Known rows, with every way that one mark hangs from another
Z197{Z123 Z522}: [ 10.9   4.4   9.6  10.9 -11.6 -12.3 -34.2 -16.9 -12.2   6.8   5.6  -0.2
  -0.4  13.4  15.9  10.4   7.0  -2.9  16.9  -5.2   1.9]
Z330{Z21{Z622{Z522}}}: [ 21.6   4.9  22.8  -7.3   2.2  12.5 -20.4   8.7   7.3  14.4   1.6  13.7
 -23.1  11.9   8.9  -7.7  16.8  -4.2  -8.6 -16.1 -17.1]
Z518{Z522}: [ 10.9   0.7  23.8  -4.9  16.5 -11.3 -29.5   0.4 -12.3   6.3  -0.4   3.0
  19.3   4.9 -23.8   2.5  -7.7 -16.5   1.7 -17.7   5.5]
Z330{Z21{Z622}}: [ 23.9  -1.4  28.6  -4.4   7.6  12.1 -17.0   7.1   3.7  16.8  -2.9  12.4
 -22.0  12.2   0.3  -3.6  13.1  -6.1  -5.0 -18.5  -6.7]
Z10{Z21{Z622} Z827}: [ 15.5 -13.3   1.1  28.2  -0.8   5.0 -26.0   9.6  -8.0  61.2  -1.3  28.0
   4.9  -3.6 -22.1  -3.3 -13.0   0.7   3.7 -12.9   6.3]
Z21{Z622{Z522}}: [ 13.0  -2.6   6.5   1.2  -6.3  12.5 -26.5  -2.9   9.3  21.9  -0.7  12.8
   3.1   4.4   4.7 -16.4   3.3   4.6 -10.6 -21.2 -23.2]
Z622{Z49 Z522{Z197}}: [  5.3 -13.8   4.3   8.9 -10.3 -20.3 -28.6  -1.1 -13.2 -10.3   5.1  14.0
 -30.3   6.7   8.5 -10.1   6.0   5.6 -24.1 -15.5  -5.0]
Z622{Z522}: [ -5.2   6.6   1.4  -7.0  -4.4  -7.2 -23.9  -5.1   3.0  -5.8  12.1   8.2
   3.6   5.4  13.0  -9.3   4.5  -3.6 -15.7 -12.8 -24.9]
Z522{Z197{Z123} Z622}: [  9.7 -19.7  14.0   0.6 -21.0  -3.2  -7.6 -11.1 -19.5   4.9  -3.9   3.4
 -25.7  18.4  18.2 -14.6  -4.9   7.0 -13.4  -6.6  45.6]
Z827{Z10{Z21} Z197{Z123 Z522{Z622{Z49}}}}: [ 12.1  -6.9  -2.0  38.8  10.3   1.9 -48.6   3.5 -23.8  20.4  -5.7  10.2
  -1.7 -14.1  -4.9  -5.7  -8.6   0.5  -0.3 -28.2   1.7]
Z330{Z21{Z622{Z49 Z522}}}: [ 25.7  -4.6  23.2   0.4   3.1   6.9 -20.7   8.8   0.6  11.3   0.2  18.0
 -33.5   9.2   5.1  -4.6  18.0  -0.4  -8.9 -17.2 -15.8]
Z10{Z827{Z197}}: [ -9.3  -9.7  21.1   4.7   6.4  -6.7 -31.1  19.5 -20.8  24.4   8.7  12.9
  16.9   0.9 -15.7  -7.6 -15.0  -5.3 -10.0 -20.2  -3.8]
Z197{Z522}: [  4.0   0.5   6.8   4.2  10.6  -3.0 -34.3 -13.3  -2.6   0.4   6.5   6.4
   9.1   7.2   3.6   2.7   2.7 -13.1   1.5 -14.6  -3.8]
Z827{Z10{Z21{Z330 Z622}} Z197{Z123 Z522}}: [ 19.7   8.1   2.2  40.6   9.2   4.4 -63.4   2.8  -7.2  39.1 -10.4   7.4
   1.0 -19.2  -6.3  -9.1  -3.4   3.2   8.1 -29.4 -13.0]
Z827{Z10{Z21} Z197{Z123 Z522}}: [  8.9   6.4  -0.1  34.9  10.5  -1.1 -55.3   6.5 -17.2  23.2  -4.2   4.9
   8.8 -11.5  -6.9  -3.4  -8.4  -4.5   2.3 -29.6  -9.2]
Z151{Z123}: [  0.9   0.2  19.6   7.3   1.4  -3.6 -10.3 -17.6   5.9   6.9 -15.1  -9.5
   8.8  -3.6 -15.5  -4.9  -6.0 -14.2 -11.0  -8.3  14.2]
Z827{Z10{Z21{Z622}}}: [ 15.8  -7.7  -1.3  30.0   9.6   4.9 -28.8  -4.9  -2.6  22.5 -11.6  15.0
   4.0 -12.1 -27.3 -12.8  -8.4 -13.2 -11.0 -34.1  -8.6]
Z10{Z21{Z330 Z622{Z49}} Z827}: [ 22.4 -15.7   3.7  39.2   1.3  -6.2 -34.7   3.0  -6.1  62.2  -5.0  31.8
 -15.5 -16.4 -23.1  -1.7  -6.3   9.5  10.0  -8.7   5.8]
Z622{Z49 Z522}: [  2.3 -12.0   1.9   8.7  -2.6 -18.6 -25.0  -4.5 -10.6 -12.3   8.8  15.9
 -17.3  -0.3   4.7  -3.5   7.2   4.4 -16.2 -14.9 -22.2]
Z197{Z123 Z522{Z622{Z49}}}: [ 15.8 -14.9   6.9  16.6 -11.3  -8.5 -24.6 -20.6 -21.7   3.0   3.7   7.5
 -15.3   9.9  18.6   6.7   6.2   4.7  13.5  -3.3  17.7]
Z510{Z123}: [ -3.1   1.9  30.6  -3.1   7.0  -8.6  -0.8  -1.7  -1.9   4.1   4.2   7.5
   0.1   4.2 -13.8  -4.0  -7.8   5.8 -18.2 -27.7   9.1]
Z21{Z330 Z622{Z49 Z522{Z197{Z123}}}}: [ 27.6  -6.3  12.7  20.1 -15.5  -8.5 -41.6 -11.2   6.2  27.2  -8.4  14.8
 -38.7  -7.0   9.6 -16.2  14.2  21.5  -1.6 -12.4 -10.4]

Rows
[  0.1  -0.9   2.6  26.1  22.8   1.6 -43.1  12.4 -12.3  17.5  -7.0   8.8
  13.1 -16.9 -21.6 -11.3 -15.7  -7.6 -15.6 -38.0 -13.0] => Z827{Z10{Z21} Z197}
[ 10.1 -36.1  12.4   6.9  -4.3  -4.5  -8.7  -8.0 -22.0  -4.1  -5.9  13.8
 -33.3   9.9   3.8 -15.6  -5.4   5.7 -24.5 -14.5  43.7] => Z522{Z197 Z622{Z49}}
[ 26.8  -5.2  24.4   0.4  -0.8   6.3 -22.6  10.9  -0.6  12.3  -1.9  16.7
 -39.5  12.5   6.9  -8.0  17.8   0.5 -12.8 -17.5  -7.5] => Z330{Z21{Z622{Z49 Z522{Z197}}}}
[ 27.7 -10.9  28.9   3.1   8.7   6.5 -17.6   7.6  -3.4  13.5  -4.7  16.7
 -32.0   9.7  -4.0  -0.7  14.5  -2.0  -5.2 -19.6  -5.2] => Z330{Z21{Z622{Z49}}}
[ 17.7   6.9   9.4   6.5  -3.9   4.2 -38.4 -13.1  21.0  28.0  -3.6  13.2
 -11.4 -10.4   8.8 -18.2  11.6  11.7  -1.3 -13.5 -26.3] => Z21{Z330 Z622{Z522}}
[  1.5   0.5   5.6  26.0  11.5  -9.8 -42.9  13.7  -9.8  52.6   3.5  21.6
   1.6 -17.1 -14.0  -0.3 -13.0   5.9   5.8  -7.9   2.9] => Z10{Z21{Z330} Z827{Z197}}
[  7.0   0.8  -0.6  27.3  16.8  11.9 -47.8  15.2  -5.2  29.0  -8.3  12.4
  11.7 -17.6 -16.7 -18.6 -12.2  -1.9 -16.8 -39.8 -22.5] => Z827{Z10{Z21{Z622{Z522}}} Z197}
[ 18.8  -8.9  24.3  -3.6  -2.7  -7.8 -22.8  -1.4 -22.3  10.4  -5.3   1.6
  -2.5  14.1  -7.3  -6.7  -8.5  -6.3  -1.7 -10.2  39.7] => Z518{Z522{Z197{Z123} Z622}}
[ 11.0   1.1   5.1  31.8  21.9   7.5 -51.4   9.1  -2.3  33.5 -12.8  11.7
   5.2 -24.8 -20.9 -17.2 -11.1   0.2  -9.6 -37.6 -16.7] => Z827{Z10{Z21{Z330 Z622}} Z197}
[ 14.9 -32.9  14.5  11.8 -19.7 -11.2  -8.4 -10.5 -28.9   0.3  -6.2   9.2
 -40.0  14.7  12.5 -10.5  -3.1  12.8 -13.4  -8.1  47.2] => Z522{Z197{Z123} Z622{Z49}}
[ 23.2   3.9  24.1  -7.2  -1.7  11.7 -22.0  10.3   6.1  15.7   0.0  12.7
 -29.2  15.4  10.9 -10.8  16.1  -3.9 -12.7 -16.4  -8.6] => Z330{Z21{Z622{Z522{Z197}}}}
[ 18.7  -6.1   3.3  31.5   0.5  -0.2 -34.3   2.9   0.2  65.4  -3.3  27.9
  -5.2 -14.1 -19.2  -4.9  -7.5   5.4  10.1  -7.6   4.3] => Z10{Z21{Z330 Z622} Z827}
[  1.3   7.5   4.8  -3.8 -22.6 -13.5 -27.2  -3.1  -4.4  -0.7   7.8   2.8
 -13.9  15.1  22.7 -12.2   5.5   2.9 -16.1  -8.8  -5.2] => Z622{Z522{Z197{Z123}}}
[ 15.0 -10.6  22.8  -6.8   8.0  -2.8 -23.2   0.3 -17.5   7.5  -4.7   4.7
   2.1  10.7 -13.4 -10.8 -10.4 -11.2  -9.5 -14.7  37.4] => Z518{Z522{Z197 Z622}}
[ 15.2   4.8   2.2  31.5  -8.1   0.2 -49.1  15.6  -4.3  71.7   1.2  23.4
  -5.2 -14.7  -1.3  -7.1  -6.3  19.1  12.0  -5.9  -8.2] => Z10{Z21{Z330 Z622{Z522}} Z827{Z197{Z123}}}
[ 11.1  11.6   1.6  37.0  11.2  -5.4 -61.2   1.2 -11.7  26.0  -5.7   4.8
   1.6 -19.0  -4.8  -4.2  -4.2  -1.2   6.8 -25.9 -10.9] => Z827{Z10{Z21{Z330}} Z197{Z123 Z522}}
[ 17.6   0.9  27.5  -1.5  -1.9 -17.5 -33.0   2.7 -19.6  11.1  -4.6  -2.4
   1.7  15.1 -14.1  -0.2  -6.7 -10.3   1.7 -13.4  25.3] => Z518{Z522{Z197{Z123}}}
[ -0.1  -0.4  16.7  17.9   5.1  -7.4 -40.4   9.2 -21.1   5.2  -5.0  -1.9
   9.8  -7.5 -12.4 -12.2 -10.2  -4.8 -11.5 -36.4 -15.1] => Z827{Z10 Z197{Z123}}
[ 14.5   7.7   2.5  34.7   2.4   1.0 -53.3   7.5  -6.4  36.3 -10.1   7.7
  -2.1 -20.7  -6.4 -14.5  -5.4   8.7  -1.0 -29.6 -20.0] => Z827{Z10{Z21{Z330 Z622{Z522}}} Z197{Z123}}
[ 11.2 -10.3   3.7  34.8  21.1   7.4 -45.8  14.5 -12.5  27.9 -12.7  14.4
   5.3 -19.1 -25.9 -14.3 -13.7  -0.5 -14.4 -42.1 -14.2] => Z827{Z10{Z21{Z622{Z49}}} Z197}
[  2.3   3.8   4.1  28.6  24.1  -2.2 -49.2   7.7  -6.7  20.5  -7.7   9.0
   6.1 -24.4 -19.5 -12.3 -11.5  -4.3 -11.2 -34.1 -14.5] => Z827{Z10{Z21{Z330}} Z197}
[ 20.8  -9.0  -3.3  35.7  -4.7  -3.0 -33.2  -3.2  -8.9  21.9 -11.6  15.3
 -13.5  -9.0 -18.0 -14.3  -3.7  -5.0 -12.1 -30.2  -5.0] => Z827{Z10{Z21{Z622{Z49 Z522{Z197{Z123}}}}}}
[ -6.9  -6.3  18.1   7.7   8.4  -4.0 -39.7  16.9 -19.5  25.0  10.9  13.6
  18.5   1.3 -11.3  -5.9 -12.0  -8.2  -5.4 -18.5  -3.6] => Z10{Z827{Z197{Z522}}}
[ 13.3  -6.7  -4.8  25.4  -6.3   5.8 -29.1  11.2  -4.0  58.9   3.3  28.8
   3.6  -3.9 -13.2  -7.2  -9.2   2.5  -0.1 -10.5  -4.0] => Z10{Z21{Z622{Z522}} Z827}
[  4.3  -2.7  10.2  20.3   7.2   3.8 -45.8   2.9 -21.1   5.8  -2.3   1.7
   9.2  -7.1  -1.5 -14.2  -7.0  -6.5  -7.0 -32.1  -4.9] => Z827{Z10 Z197{Z123 Z522{Z622}}}
[  7.4   5.3   3.8  32.6   2.7 -11.8 -51.4   9.4 -13.1  56.4   5.4  18.8
  -1.2 -13.2  -3.6   5.4  -8.0   8.1  18.1  -1.7   5.7] => Z10{Z21{Z330} Z827{Z197{Z123 Z522}}}
[  9.2  -5.1  -2.4  36.2  26.6   4.9 -55.1   1.2 -11.4  19.0  -6.3  15.2
  -1.7 -25.9 -11.7 -12.1  -7.1  -3.4  -6.5 -31.0  -3.1] => Z827{Z10{Z21{Z330}} Z197{Z522{Z622{Z49}}}}
[ -3.3  -4.5  19.3  10.7  -2.7  -8.9 -39.5  15.1 -24.5  28.2  10.5  10.2
  13.9   4.7  -5.4  -1.9  -9.8  -3.2   1.8 -14.2  -0.9] => Z10{Z827{Z197{Z123 Z522}}}
[ 18.2 -16.0   6.7  12.6  -4.6   4.5 -26.8  -2.4  -0.3  17.0  -2.9  18.3
 -11.9   0.9  -1.2 -12.3   4.9  10.0 -10.8 -22.8 -21.2] => Z21{Z622{Z49 Z522}}
[  3.9   3.5   2.7  29.0  13.6  -7.1 -51.6  11.3  -8.5  53.7   5.5  22.0
   3.2 -16.5  -9.6   1.7 -10.0   3.1  10.3  -6.3   2.7] => Z10{Z21{Z330} Z827{Z197{Z522}}}
